What can hang from each mark:
K_187: K_866
K_752: K_187
K_350: K_866
K_888: K_866
K_866: K_215 K_326 K_350 K_408 K_736 K_888 K_963
K_215: K_866
K_736: K_866

Each row was made from one small tree. The marks that hang from a mark follow it in brackets, in the order of their numbers. Every link used is in the known rows. Write each row's tree.
Known rows:
K_350(K_866(K_215 K_326 K_736 K_963)): [ 0.64 -1.79  3.09  1.80  2.60 -2.75 -2.75  0.03  1.17  1.88 -0.74 -1.40
 -2.74 -2.33 -1.40 -3.35 -1.01  1.68 -5.61]
K_350(K_866): [-0.65  0.24  0.70  1.24  2.77  0.29 -0.07  2.15  0.47  1.70 -0.01 -1.55
 -2.01  0.18 -1.39 -1.47 -0.90 -1.57 -1.30]
K_350(K_866(K_215 K_326 K_888)): [ 0.89 -0.62  3.34  1.86  3.80  0.05 -1.98  2.13  1.11  0.32  0.51 -2.08
 -3.61  1.65 -0.28 -2.61  0.58  1.18 -1.92]
K_350(K_866(K_215 K_736 K_888 K_963)): [ 0.52 -3.94  1.81  2.89  3.26 -0.56 -2.36  1.45  1.84  1.69 -0.27  0.07
 -4.27 -1.06 -1.98 -2.88 -0.22  0.92 -2.20]
K_888(K_866(K_215 K_736)): [ 0.00 -4.83  0.39  1.22  0.40 -0.24 -3.79  1.05  1.61  3.30  0.05  0.08
 -0.39  1.25  0.56 -1.47  0.52  1.65  0.01]
K_350(K_866(K_408)): [-0.66  0.36  2.83  1.55  3.46 -0.56 -1.40  3.16 -0.41  2.53  1.83 -2.28
 -2.30 -0.54 -0.20  0.04 -1.93 -1.08 -2.61]
K_888(K_866(K_215 K_326 K_408)): [ 0.41 -2.03  4.43  0.12  0.61 -1.48 -4.23  2.22 -0.32  3.14  2.58 -2.32
  0.26  0.69  2.35  0.47  0.06  2.74 -3.60]
K_752(K_187(K_866)): [ 1.17 -0.40 -1.70 -0.69  0.61  0.61 -1.00 -0.78 -0.39  2.55 -1.60 -0.03
 -1.28 -0.74  3.65  0.33 -1.28 -2.19  0.28]
K_866(K_326 K_408 K_963): [-0.11 -0.26  4.77 -0.77 -0.22 -3.29 -2.20  0.57 -0.37  1.85  1.56 -2.69
 -0.22 -3.62  1.29  1.02 -0.37  2.16 -5.99]
K_888(K_866): [-0.44 -1.78  0.00 -0.10 -0.40  0.11 -1.15  2.26  0.82  2.90  0.76 -0.66
  0.83  1.20  0.53  0.30  1.34  0.19  0.03]
K_752(K_187(K_866(K_215 K_736 K_888))): [ 2.60 -3.75 -0.55  1.71  1.85  0.81 -3.76 -0.56  1.61  2.53 -1.88  1.03
 -3.95  0.68  3.69 -1.15 -0.49 -0.39  1.78]
K_215(K_866(K_963)): [-1.68 -1.22 -0.06 -0.08 -0.77 -3.61  0.75 -0.04  0.04  1.85 -0.69 -1.74
 -0.76 -3.17 -3.10 -0.25 -0.04 -1.24 -5.30]
K_752(K_187(K_866(K_215 K_736 K_963))): [ 1.72 -3.80 -1.16  0.25  0.46 -0.75 -3.04 -2.81 -0.20  3.47 -2.77  1.52
 -2.26 -3.08  2.63 -1.31 -2.19 -0.15 -2.12]
K_215(K_866(K_350 K_736)): [ 0.10 -2.07  1.77  1.90 -0.75 -3.77 -1.85  3.24  2.92  1.96 -1.31 -2.03
 -1.56  0.88 -1.64 -3.37  0.42 -0.85 -3.08]
K_752(K_187(K_866(K_326 K_408))): [ 2.22  1.31  2.89 -0.54  0.94 -1.41 -2.75  0.33 -0.68  2.89  0.47 -2.14
 -1.80 -1.25  5.67  1.89 -1.49 -0.39 -2.95]
K_752(K_187(K_866(K_326 K_736 K_888))): [ 3.41 -0.52  1.67  1.30  0.88 -0.64 -2.75  0.43  2.97  1.35 -0.95 -1.15
 -3.71  0.84  4.95  0.03  1.59  0.16  0.52]
K_866(K_215 K_408 K_736 K_888 K_963): [ 0.39 -5.33  3.46  1.62  0.88 -1.91 -4.78  0.60  1.10  2.28  1.03 -0.57
 -2.97 -2.03  0.82 -0.32 -0.28  2.57 -2.62]
K_736(K_866): [-0.01 -1.01  0.96 -1.39 -0.68  0.37 -0.81 -0.55  2.14  2.55 -1.13 -1.58
 -0.08 -0.73 -1.45 -0.13  0.13 -2.09  0.33]
K_866(K_215 K_326 K_408 K_736 K_963): [ 0.42 -3.18  5.01  0.56  0.33 -4.15 -5.23 -1.07  0.54  2.49  0.80 -1.65
 -1.24 -3.16  1.24 -0.84 -1.29  3.26 -6.04]
K_187(K_866): [ 0.07  1.08  0.16 -0.20 -0.36 -0.55  0.10 -0.45 -0.17  1.35 -1.69  0.00
 -0.69 -0.38  1.86  0.41 -0.07 -1.69 -1.53]
K_187(K_866(K_408)): [ 0.32  0.93  2.42  0.13  0.32 -1.05 -1.22  0.83 -0.87  2.04  0.25 -0.62
 -1.03 -0.97  2.94  1.64 -0.99 -1.41 -2.82]

Which tree is each row?
[-0.13 -2.43  1.02  2.64  3.36 -0.40 -2.84  0.45  1.38  2.37 -0.66 -0.53
 -3.04  0.49 -1.24 -3.26 -1.70 -0.29 -1.28]	K_350(K_866(K_215 K_736))
[ 2.08 -0.54  2.76 -0.37  1.85 -1.24 -4.06 -0.95 -1.42  2.88 -0.19 -1.55
 -1.84 -1.12  5.39  0.48 -2.76  0.39 -3.32]	K_752(K_187(K_866(K_215 K_326 K_408)))
[ 0.39 -2.49  2.96 -0.25  0.30 -1.52 -2.42 -0.46  0.54  0.28 -0.07 -1.35
 -1.51 -1.29  0.11 -1.11  0.93  3.05 -3.58]	K_866(K_215 K_326 K_888 K_963)
[ 0.31 -1.34  2.75  0.11 -1.05 -3.50 -2.23 -0.92  1.73  1.56 -0.63 -1.51
 -0.64 -2.86  0.12 -1.04  0.85  2.17 -4.17]	K_866(K_326 K_736 K_963)
[ 0.06 -3.18  3.84  0.36  0.76 -1.03 -4.32  2.43 -0.82  2.51  0.26 -1.24
 -0.31  0.77  1.55 -2.49 -2.22  1.45 -2.97]	K_866(K_215 K_350 K_408)
[ 2.60 -2.04  1.59  1.91  1.72 -0.60 -3.61  1.65  2.02  3.13  0.57 -0.57
 -4.22  0.46  5.42  1.46 -0.32 -0.89  0.75]	K_752(K_187(K_866(K_408 K_736 K_888)))
[ 1.72 -1.00 -0.82  0.38  0.92  1.44 -0.74  0.79  0.76  1.88 -1.13 -0.12
 -2.73  0.80  3.76  0.87  0.51 -1.59  1.93]	K_752(K_187(K_866(K_888)))
[ 1.27 -0.99  6.08 -0.90 -0.54 -1.77 -1.92  1.46  2.52  2.09  1.44 -3.36
 -2.02 -2.48 -0.05  1.59  1.65  0.92 -3.82]	K_736(K_866(K_326 K_408 K_888 K_963))
[ 1.59 -1.94  6.07 -0.42  0.92 -0.59 -4.00  0.79  2.26  2.14  1.38 -3.07
 -2.45  0.18  0.74  0.32  0.68  0.99 -1.78]	K_736(K_866(K_215 K_326 K_408 K_888))
[ 2.83 -0.77  4.13  1.37 -0.23 -2.33 -3.87  0.67  1.76  1.51 -2.87 -0.31
 -1.44  1.06  3.02 -3.82  0.21  1.67 -4.09]	K_187(K_866(K_215 K_326 K_350 K_736))
[ 1.09 -5.68  2.65  1.53  0.04 -1.39 -3.76  2.09  2.41  1.54 -1.33  0.26
 -2.30 -0.19 -0.10 -3.79  0.89  3.11 -2.11]	K_866(K_215 K_350 K_736 K_888 K_963)
[ 0.59 -1.75  3.03  1.59 -0.62 -5.05 -1.28  1.28  3.18  0.83  0.02 -2.77
 -3.19 -1.68 -1.73 -0.79  2.73  1.07 -5.04]	K_215(K_866(K_326 K_736 K_888 K_963))
[ 0.31 -4.13  1.63 -0.89 -0.25  0.53 -1.47 -0.93  2.24  2.12 -1.31 -0.40
 -1.84 -1.93 -2.46 -0.70  0.70  0.17 -0.90]	K_736(K_866(K_215 K_888 K_963))
[ 1.43 -3.14  2.62  1.96  0.00 -0.61 -2.99  3.91  3.86  1.11 -0.56 -0.77
 -2.10  2.71  1.27 -2.88  2.09  1.35  0.87]	K_866(K_350 K_736 K_888)
[ 1.17 -3.79  3.20  1.04  0.29 -2.55 -3.80 -0.76  2.38  0.72 -0.34 -0.86
 -2.30 -1.31  0.43 -1.94  1.55  3.47 -3.01]	K_866(K_215 K_326 K_736 K_888 K_963)
[ 1.36 -1.33  3.29  1.41  0.34 -1.86 -2.95  1.05  3.86  0.77  0.26 -2.04
 -2.38  1.41  1.58 -0.85  2.57  1.93 -0.03]	K_866(K_326 K_736 K_888)
[ 2.52 -2.81  2.48  2.34  0.44 -0.28 -3.53  2.31  2.42  1.16 -2.50  0.97
 -2.97  2.59  2.79 -3.50  0.97  0.78 -0.68]	K_187(K_866(K_215 K_350 K_736 K_888))
[ 0.79 -5.92  1.85  1.14 -0.97 -1.35 -3.83  3.04  1.80  3.41 -0.69  0.51
  0.37 -0.11 -0.16 -3.67  0.39  3.05 -3.43]	K_888(K_866(K_215 K_350 K_736 K_963))
[ 0.36 -0.31  4.30  1.53  0.48 -5.86 -3.28  1.35  2.18  2.20  1.41 -4.13
 -2.20 -0.72  0.13 -0.08  0.22  0.13 -5.40]	K_215(K_866(K_326 K_408 K_736))
[ 2.03 -0.45  0.22 -0.33  0.09  0.66 -1.06  1.92  0.02  2.59 -2.17 -0.11
 -1.00  0.73  4.00 -1.70 -1.26 -1.45 -0.62]	K_752(K_187(K_866(K_350)))
[ 1.17 -0.05  0.79 -0.26  1.14 -0.06 -2.01  0.37 -1.15  3.32  0.40 -1.05
 -1.82 -1.32  4.70  1.98 -2.27 -1.68 -1.08]	K_752(K_187(K_866(K_408)))
[ 2.35 -2.43  0.50  0.56 -0.55 -0.99 -2.10  1.28  1.43  3.27 -2.81  0.65
 -1.69 -2.05  3.31 -2.42 -0.95 -0.14 -2.63]	K_752(K_187(K_866(K_350 K_736 K_963)))
[ 1.68 -0.68  2.37  0.66 -1.23 -0.59  0.48  3.36  1.11  0.67 -1.78  0.45
 -1.66 -0.45  1.73 -1.40  1.96  0.51 -3.22]	K_187(K_866(K_350 K_888 K_963))
[ 0.58 -3.46  3.98 -0.09  1.05  0.72 -3.40  0.78  1.79  2.76  1.01 -1.92
 -2.44  0.13 -0.22  0.36 -0.27 -0.35  0.34]	K_736(K_866(K_215 K_408 K_888))
[ 1.00 -0.12  4.13  1.07 -0.22 -3.24 -1.13  4.50  2.75  0.16  0.02 -3.91
 -2.27  2.31 -0.59 -2.37  2.82  0.74 -3.75]	K_215(K_866(K_326 K_350 K_888))
[-0.31 -4.51  0.76  0.77 -0.07 -2.02 -3.09 -1.92  0.59  2.37 -1.45  0.49
 -0.88 -2.90 -0.96 -2.02 -1.05  1.61 -2.81]	K_866(K_215 K_736 K_963)
[-0.35 -3.77  1.81 -0.35 -0.34 -1.24 -2.06  0.86 -0.80  1.72 -1.70 -0.10
  0.43 -1.66 -0.55 -3.52 -1.10  2.06 -3.96]	K_866(K_215 K_350 K_963)
[ 0.78 -1.42  4.87 -0.65 -0.74 -0.53 -2.56  3.13  1.82  3.44  0.32 -2.72
 -0.41 -0.03  0.25 -1.12 -0.72 -0.96 -1.88]	K_736(K_866(K_350 K_408))
